Every row comes from one small tree of marks. The marks that hang from a mark follow it in brackets, in alphabetical order. Every link used is in the known rows. Which tree was each row made from?
In the rows, zero is written as 128.
Known rows:
E{Q}: [144 163  78 114 141 134 111 138 150  96 120  93 125 127 106 151 164 155
  95 134 116 142 107 125 128 136 140 158 168 122 137 117 119 153 142 121
 113 124]
F{E{Q V} N}: [159 167  83 111 130 101 102 133 147  89  93 116 141 127  99 145 169 173
 100 149 150 149 108 117 141 178 102 156 160 143 142 137 127 168 154 125
 122 115]
F{E{B} N}: [160 131  87 136 129 117  84 126 148  98 114 112 161 121  97 147 159 168
  97 126 140 161 114 123 123 154 119 138 136 135 172 152 150 148 133 112
 125 130]
G{M{B{E{V{Y}}}}}: [123 177  53 122 160 103  92 152 173  89 121  84 104 131 136 145 252 180
  86 140 146 153  87 126 157 143 117 203 160 139 159 124 147 110 135 137
 116 119]
Z{V{A E{Q}}}: [105 161  67 108 123 135 119 117 184  83 108  81 134 126 109 175 175 127
  61 119 132 161  98 120 158 115 158 148 176 136 137  90 122 179 166 120
 137 128]
V{A E{Q} Z}: [102 145  63 108 133 162 107 120 178  82 127  84 128 115 103 170 182 128
  76 123 130 166  96 120 161 125 160 159 172 135 147  98 130 154 143 131
 126 148]
Z{V{E}}: [112 174  67 123 120 145  99 125 177  92  84  99 143 146 119 163 161 125
  65 118 138 158 112 125 138 117 173 152 174 135 156 107 125 163 144 113
 136 130]
A{E{Q V{Y}}}: [141 165  72 106 148 114 112 140 148  80 107  97 129 127 126 172 164 165
 103 137 117 139  94 110 152 125 118 148 163 141 147 102 133 153 154 146
 123 118]
A{E}: [150 150  71 130 130 118  86 154 145  94 111 109 126 132 112 167 154 144
  99 130 113 136  98 123 111 124 147 136 153 136 151 115 126 138 140 120
 125 124]
E{B Q V}: [155 143  85 118 154 142 125 131 149  85 114  85 150 104 125 158 164 180
 111 133 135 128  86 119 152 132 109 167 165 113 152 125 109 172 144 124
 120 122]
B{E}: [124 159  62 130 133 151  92 152 155 102 127  85 106 131 113 156 171 146
  76 124 137 146 103 124 125 147 134 164 170 132 149 123 132 128 129 105
 124 143]
D{Y}: [138 172  75 124 143 118  89 136 165 104 107  98 132 133 124 163 160 143
  62 122 128 167 125 125 129 120 147 158 157 125 153 111 151 131 145 113
 120 117]
Q{E{B V}}: [163 150  74 144 156 138  96 130 149  91 106  93 152  99 138 163 157 174
  95 119 157 131  87 114 129 142 101 158 165 115 171 136 121 164 148 104
 140 125]
H{Q{E{B V}}}: [148 160  58 148 152 148 103 135 139  90 109  86 156  88 133 175 166 175
  90 123 152 117  90 100 130 144  93 157 162 104 165 140 109 167 152 105
 140 118]
H{Q{E{F{N} V}}}: [145 184  41 150 113  92  86 136 139  93  98  96 127  96 137 155 154 174
  75 138 163 129 110 109 115 182  94 154 153 132 138 148 123 149 155 110
 146 118]
V{Y Z}: [114 146  69 105 145 150  81 131 168  98 117  91 137 140 117 160 173 141
  73 119 121 180 132 116 143 114 159 167 154 138 163 109 172 114 130 132
 114 150]
A{E{B F Q V}}: [166 140  64 130 132 107 122 138 140  78 115  92 142  98 133 155 134 185
 129 136 121 116  70 123 138 129  98 138 145 126 145 124 110 168 154 142
 124 125]
Q{E{B F V}}: [168 150  55 152 135 118  94 126 149  90 110  90 144  92 150 148 140 180
 103 120 159 130  90 123 120 153  90 156 155 122 162 142 122 159 154 106
 139 132]
M{G}: [143 161  59 116 142 123  88 150 157  96 110 100 118 130 120 147 194 156
  90 133 135 140 108 139 128 139 158 165 163 128 145 125 127 129 136 125
 101 122]
Y{D}: [144 172  73 124 144 125  94 136 152 101 111  96 136 130 123 162 164 136
  58 122 125 168 125 127 122 121 146 161 169 120 142 110 146 141 144  99
 119 120]
H{Q{E{V}}}: [139 183  50 141 144 135  94 144 142  92 102  97 133 105 131 174 173 161
  77 130 155 122 102 102 120 159 104 161 172 115 149 131 105 159 155 106
 138 113]
A{E{B V{Z}}}: [149 124  76 118 150 142  89 144 153  80 103  99 159 113 128 170 157 163
 108 129 128 136  83 114 145 111 125 153 147 126 173 116 134 144 134 134
 127 139]
N{F{E{Q V}}}: [160 165  76 109 133 102 106 133 141  88  97 114 137 128  98 146 163 177
 105 141 146 144 115 115 139 174  99 164 144 141 128 138 123 172 158 134
 120 114]
Q{E}: [150 172  66 139 141 128  80 135 151 102 115 102 129 122 118 160 158 147
  81 120 140 150 107 119 105 144 130 150 167 126 155 128 130 146 146  98
 132 129]
B{E{Q}}: [126 167  65 121 140 146 114 146 150  99 132  83 106 127 103 153 169 156
  88 131 125 146  92 120 138 144 124 164 176 129 139 118 123 144 135 118
 120 142]
M{B{E} G}: [127 172  44 119 147 121  92 162 162  89 124  91  96 129 123 140 236 166
  83 137 143 140  83 144 139 146 136 179 156 131 151 129 137 109 128 130
 101 132]
H{Q{E{F}}}: [140 180  30 153 118 116  89 138 141 101 120  96 123 104 125 157 148 156
  83 124 137 133 113 113  99 154 113 145 153 121 137 138 118 142 152 105
 131 127]
Q{E{B F}}: [164 148  53 156 132 119  88 122 148  98 125  91 141  97 134 146 133 170
 100 113 140 141  98 126 105 139 110 141 148 120 163 144 133 149 147 103
 133 140]
A{E{B Q V}}: [161 142  83 122 151 127 122 142 140  79 110  95 147 103 122 169 153 178
 122 137 119 117  68 116 146 121 108 141 156 119 156 118 108 175 147 135
 127 120]
M{B{E{Q V}} G}: [132 186  45 104 157 114 120 160 158  77 114  85  97 117 128 141 238 183
 101 153 148 126  66 136 164 155 107 192 169 128 138 122 117 136 143 146
 101 123]
F{N}: [143 153  84 128 125 116  84 138 153  98 106 102 126 130 108 151 167 150
  73 131 135 157 118 127 119 151 149 156 154 139 151 134 145 136 130 113
 128 125]
E{B F V}: [160 129  67 138 130 124 103 134 154  88 109  87 144 103 148 144 150 177
 104 126 148 127  99 130 131 144 112 164 149 123 153 138 121 149 143 119
 126 130]
B{E{F{N} Q V}}: [131 173  57 125 112 104 115 141 148  88 113  81 101 111 125 135 158 179
  87 143 155 140  92 124 144 178  96 165 166 146 128 133 131 148 141 128
 132 138]
E{B V}: [154 131  83 129 151 145 102 137 154  89 105  91 151 108 136 158 168 169
  97 125 150 130  95 122 140 136 120 170 158 118 165 132 118 154 138 115
 126 123]
V{A}: [137 131  73 126 134 131  86 140 166  96 132  89 119 116 117 165 183 135
  70 119 138 150 111 124 126 141 148 159 159 132 140 114 135 135 149 108
 125 124]
M{B G}: [147 165  58 114 146 107  88 153 163  87 112 103 114 130 127 138 230 162
  93 141 132 140  98 148 131 138 152 177 147 126 149 127 132 119 136 136
  94 115]

Write each row's tree:
[128 161  54 140 103 110  83 143 154 101 123  86  98 124 118 135 155 158
  72 127 146 154 108 130 119 168 124 153 151 149 141 140 150 117 128 112
 133 148]  B{E{F{N}}}
[138 187  57 120 162 102 114 157 163  87 122  87  99 120 119 138 244 187
 104 155 140 133  66 130 154 152 108 204 169 127 139 125 114 143 138 135
 110 114]  G{M{B{E{Q V}}}}
[167 143  81 117 152 131 116 130 144  87 110 104 164 111 110 152 165 181
 121 133 140 137  96 117 147 148  91 156 156 119 156 135 110 178 154 121
 115 123]  F{E{B Q V}}
[141 137  82 103 157 158 116 127 158  85 112  84 158 106 121 158 167 172
 106 133 132 144  91 115 163 120 121 174 162 115 157 120 127 160 138 134
 116 142]  E{B Q V{Z}}
[153 160  41 155 134 129 100 132 138  89 112  85 146  82 144 162 148 182
  97 122 155 114  93 108 122 154  84 152 149 110 156 147 108 160 154 111
 137 126]  H{Q{E{B F V}}}
[102 176  57 123  96 103  92 105 178  90  89  91 135 139 129 147 146 139
  54 119 142 180 129 125 146 131 161 141 152 162 155 116 170 140 145 133
 145 139]  Z{V{E{F{N}} Y}}
[133 163  55 139 158 148 101 124 141  89 113  82 156  94 139 182 172 176
  81 116 150 134 101  94 146 134  91 156 157 114 174 134 134 155 151 118
 140 125]  H{Q{E{B V{Y}}}}
[133 185  57 123 154 102 111 154 161  95 137  90  96 130 103 133 238 176
 100 147 120 143  75 133 140 140 126 189 162 126 138 126 126 132 131 133
 105 123]  G{M{B{E{Q}}}}
[134 151  66 139 113 125 123 107 154  84 116  88 141 103 114 139 137 171
 101 129 135 148  91 135 144 143 135 135 147 136 155 140 127 169 132 130
 134 144]  V{E{B F{N} Q}}
[132 175  54 136 150 105  87 160 165  98 132  93  98 135 112 133 241 168
  90 140 130 147  83 137 128 140 137 190 155 129 152 132 133 114 127 121
 111 122]  G{M{B{E}}}
[ 97 176  65 112 127 145  97 116 181  91  89  91 143 150 126 169 164 128
  57 111 133 176 123 118 154 105 172 152 169 144 164  99 152 148 145 127
 137 135]  Z{V{E Y}}
[149 156  37 161 128 129  97 129 136  98 126  86 142  90 127 159 144 170
  92 114 134 128  99 112 106 141 102 140 142 109 156 148 119 151 149 107
 133 134]  H{Q{E{B F}}}
[125 173  60 132 103 111 113 117 155  87 107  96 121 117 111 136 145 157
  91 137 135 151 103 135 136 159 146 143 159 148 138 132 125 159 138 131
 132 137]  V{E{F{N} Q}}
[155 130  71 142 155 132  91 128 160  85 124  82 145  81 138 177 175 164
  79 113 167 136  83 110 137 145  95 157 163 121 163 126 126 163 161 100
 149 124]  Q{E{B V{A}}}
[110 173  47 123 118 132 116 112 161  85 120  86 122 126 125 146 149 153
  94 124 125 157 109 128 149 136 147 144 163 144 146 114 133 149 145 141
 121 142]  V{E{F Q} Y}
[145 127  71 126 123 119  89 125 159  86 104  88 150 100 134 139 150 177
  92 131 155 154 109 125 143 147 120 168 138 136 162 141 157 136 130 133
 130 148]  E{B F{N} V{Z}}
[141 168  63 123 151 137  75 136 162  94  99 100 140 115 131 163 166 152
  83 127 155 152 106 111 129 144 122 172 172 127 160 120 136 145 145 112
 133 139]  Q{E{V{Z}}}
[121 127  63  99 143 132  71 128 177  84 116  99 146 127 121 171 198 143
  73 122 155 180 129 106 163 145 118 167 150 152 161 108 169 127 159 131
 119 140]  F{E{V{A Y Z}}}
[ 91 157  61 113 137 169  84 116 176  89 109  93 138 140 119 164 173 130
  73 117 128 181 120 119 156 116 175 159 164 144 175 105 158 124 125 133
 125 158]  V{E Y Z}
[124 152  65 139  98 116 103 107 172  89  90  90 154 117 124 146 136 153
  73 115 145 159 105 132 141 127 152 137 145 143 162 133 147 162 137 124
 148 141]  Z{V{E{B F{N}}}}
[158 109  68 147 108  81  84 132 152  84 134  91 132  92 118 160 146 163
  88 120 131 143  88 127 123 136 123 120 123 146 153 133 153 135 146 126
 141 133]  V{A{E{B F{N}}}}
[146 146  50 118 120 111  80 149 157  83 100 105 132 124 135 155 146 154
 104 137 130 137  98 122 128 136 129 154 145 143 146 114 135 130 144 138
 123 139]  A{E{F V{Z}}}
[139 176  64 127 153 125  83 128 156  92 102  95 134 121 142 168 168 160
  76 121 153 153 113 109 135 146 112 163 171 137 164 121 144 143 154 115
 138 126]  Q{E{V{Y}}}
[150 154  66 131 110  93  88 139 156  90  94  99 123 117 138 137 154 169
  83 139 157 140 117 131 124 174 120 164 151 146 138 140 136 138 141 120
 132 123]  E{F{N} V}
[140 181  41 155 107  97  81 133 137 100 115  97 123 102 117 153 149 163
  70 129 144 142 119 113 100 169 114 141 146 133 141 150 134 141 148 108
 139 128]  H{Q{E{F{N}}}}
[156 117  61 133 123 102 116 132 149  81 147  83 129  89 116 165 147 167
 110 121 112 131  74 125 132 119 112 123 134 132 142 116 127 155 161 134
 126 133]  V{A{E{B F Q}}}
[165 131  78 128 146 136  93 135 149  89 103 109 165 118 120 156 167 172
 110 128 153 140 103 119 139 150 102 157 150 124 171 139 118 160 145 110
 121 123]  F{E{B V}}
[134 149  56 138 123 148 127 112 158  85 120  85 140 105 122 142 139 168
 112 122 129 136  87 134 142 130 136 141 156 124 154 128 109 170 139 130
 125 142]  V{E{B F Q}}
[109 123  69 102 142 142  79 128 179  92 135  81 128 125 116 173 191 131
  58 113 128 184 128 113 154 119 154 165 150 143 157 100 178 110 142 129
 120 148]  V{A Y Z}
[142 183  32 149 124 115  91 140 141  91 104  94 128  98 144 160 156 166
  86 131 156 119 107 109 114 168  96 158 159 120 138 136 107 153 160 108
 136 119]  H{Q{E{F V}}}
[162 141  80 121 145 135 113 126 143  95 126 104 161 119  92 147 159 171
 120 128 122 150 104 120 135 135 110 141 147 118 160 138 123 166 145 119
 109 131]  F{E{B Q}}
[121 153  73  98 133  97 111 131 167  85 122  81 131 130 110 186 170 137
  67 119 105 167 100 105 155  90 141 129 153 147 139  82 160 154 171 144
 130 123]  Z{V{A{E{Q}} Y}}
[116 122  66 107 138 126  73 138 169  86 134  91 127 125 113 185 179 131
  71 116 113 173 109 108 147 105 154 141 140 151 160  93 174 111 145 141
 127 145]  V{A{E} Y Z}
[135 155  53 133 156 161  92 131 146  88 110  88 161  89 128 178 171 168
  88 124 149 134  95  96 141 134 101 166 156 105 170 133 127 156 144 116
 137 138]  H{Q{E{B V{Z}}}}
[137 173  37 143 130  85  85 157 167  98 134  89  91 128 123 120 223 175
  96 139 132 145  87 144 120 150 128 187 143 137 142 138 135 107 130 124
 111 129]  G{M{B{E{F}}}}
[130 176  28 136 126 127  82 138 149  91 103  93 134 102 139 160 156 160
  81 130 152 136 111 105 123 157 103 166 155 123 143 131 126 142 153 119
 133 139]  H{Q{E{F V{Z}}}}
[132 160  55 135 109 108  90 145 156  92 107  87 101 117 133 139 160 172
  77 136 167 143 101 126 134 180 106 169 158 151 139 139 140 129 135 116
 139 138]  B{E{F{N} V}}
[130 184  31 140 128 114  90 131 145  91 107  86 128 108 149 166 159 170
  77 125 152 137 117 102 130 157  93 156 155 131 146 130 134 140 160 119
 136 125]  H{Q{E{F V{Y}}}}
[159 174  56 146 117  85  79 131 151  93  95 101 125 104 139 143 145 172
  82 134 168 144 106 122 113 180 102 154 157 143 145 144 136 146 152 109
 146 125]  Q{E{F{N} V}}
[ 98 133  60 118 129 164  83 126 183  84 121  90 130 119 114 173 184 121
  65 117 143 167 106 124 149 130 172 160 164 139 157 102 137 136 138 119
 131 149]  V{A E Z}
[138 145  43 130 128 113  73 129 172  86 119  87 125  94 144 163 165 150
  74 121 167 154 104 116 130 155 107 168 158 138 143 117 145 135 165 112
 139 145]  Q{E{F V{A Z}}}
[156 142  75 132 120 107 115 119 145  93 127  86 137 100 112 134 141 183
 101 132 126 147 101 130 130 143 116 146 139 130 143 145 141 156 137 131
 123 137]  E{B F{N} Q}
[132 182  26 115 132  96 114 154 155  85 135  81  86 119 122 124 214 179
 102 145 130 134  77 148 143 152 118 172 153 134 130 129 129 120 141 148
  93 137]  M{B{E{F Q}} G}
[164 133  85 132 137 115  86 130 149  90  98 112 164 113 113 149 168 177
 100 133 162 150 108 119 139 165 101 152 143 136 171 151 136 158 140 114
 130 122]  F{E{B V} N}
[164 142  84 123 138 113 111 119 138  94 122 105 153 117  81 144 150 182
 111 127 125 152 111 119 135 148 104 144 125 128 145 149 136 169 146 132
 116 129]  N{F{E{B Q}}}
